Known rows, with every step that occurs:
maro-kiniv-befot:   0   8 -15  -4 -26  -1  -7  -2   2   0   4 -15  -3  19 -42  21  27
zife-befot-biki-mizim-kiniv:  27  34  -3  -5  -1   6  24  -1  17  39  -5 -45   2  11  -4  -9  12
kiniv-befot-biki:  12  18 -14  22   5   3  12  -8  18 -21   6 -19   4   3 -30   6  30
biki-befot-zife:  -3   3  -4   5  -6  -3  11  -2   0 -18   7 -27   0  13   4   4   0
maro-kiniv-fina-biki-mizim:   4  17  -3 -21  31  12  -3  -3   0  11  -5 -46  -5   2 -37  -3  -6
zife-mizim-kiniv:  13  17   7 -15 -22   9  -1   6   3  51   0 -20  11   6  -6   6   9
biki-befot:   3  11  -4   3   3  -5  24   4  -9  -6  -3 -12  -7  13  11  13  -7
kiniv-fina: -12   8  -5   3  27 -14  -8   1   0 -12  -5  -2   7 -11 -21 -17  14
zife-befot:   7   8  -6  11 -27  -7  -3   3  13  28   1  -6   7  13  18  -2   5
mizim-kiniv-fina-biki-befot-zife:  -8  25 -17  -7  10   4   7   3  -1  -2   1 -52  16  19 -20  -5   0
zife-mizim:  12   2  13   1 -14   8  -7   1   7  29   6 -10   4  -5   2  10   4
kiniv-befot-zife-mizim:   7   6   4  13 -36  16  -9  -5  21   4  19 -30  16   6 -22   9  22
maro-kiniv-fina-biki-befot-zife:  -8  11 -16  -8  10  -4 -10  -2  -3  -5   4 -50   1  16 -30   7   5
biki-befot-zife-mizim:  11   5   9   5 -19   6   3   0   7  14  12 -36   4   6   5  13   4
maro-kiniv:   1  -4  -5 -16  -9  -8 -18   0  -7  20  -1  -9 -13   7 -22  14  13
fina-biki-mizim:  14  14   4 -11  15  30  17  -4   5   7   0 -37  -2   5  -5   1 -26
maro-kiniv-fina-biki:  -7   9 -15 -15  21   0 -24   1  -3  13  -3 -27   3   4 -40   2   6
mizim-zife-befot:  14  -2   1   7 -38  -9  11   5   7  18   9 -16   9   7  34  -9   3

Rows:
 28   2  14  -2  16   5  37  -6   4 -16   9 -41  -9 -16   9 -12   1
befot-biki-mizim-zife
 -2  22  -6 -12   3  15 -18   2  10  30   4 -49  27   4 -32 -10   7
befot-zife-mizim-kiniv-fina-biki
 17  11  -2 -12 -12  -3   6   3   6  29   5 -54   4   9  -1 -11   1
maro-kiniv-fina-biki-mizim-zife-befot
 11  37 -12 -12 -14  33  27   0   9  10   0 -47  14  28 -33   7  -1
fina-biki-mizim-kiniv-befot
 13  30 -19   9  -2   5  16  -4  15  -2   2 -28  10  12 -36   4  34
mizim-kiniv-befot-biki
  8  -4  13   3 -21  10 -16  -3  14  18  15 -25   9  -5  -4   3  10
befot-zife-mizim
  5  36  -9  -8  10   9  14   9  -4  32  -4 -46  14  16 -13  10  -4
zife-mizim-kiniv-fina-biki-befot
-12   4  -9 -12  19 -22 -24   1  -6   6  -6 -10  -4  -4 -40  -5  25
maro-kiniv-fina
  0   8 -10   2  -4  13   9  -2   2 -11   9 -42   5  19   0   9 -13
fina-biki-befot-zife
 25   9   5  -2 -25  15  25   3  11  24   9 -47   8  12  30  -9 -18
fina-biki-mizim-zife-befot
 22  32  -9  10 -13  11  11  -3  20  20   7 -35  13   8 -35  12  37
zife-mizim-kiniv-befot-biki
 23   4  11   1 -28   0  27   3   9  18   8 -34   3   5  33 -13  -6
biki-mizim-zife-befot
  2  27  -6 -13  10  14 -11   6   5  39  -2 -37  22   3 -27  -5   3
zife-mizim-kiniv-fina-biki
 25   5  -4  19 -13 -11  14  -1  17  12  10 -28   4  -3  21  -9  19
mizim-zife-befot-biki
 19  14 -10  21  -3  -9   1  -4  22  20   3 -19   3   3   6  -3  21
zife-befot-biki
 -4  34 -18  -9  21   2  19   8  -9  10  -9 -38  11  20 -14   2  -7
mizim-kiniv-fina-biki-befot
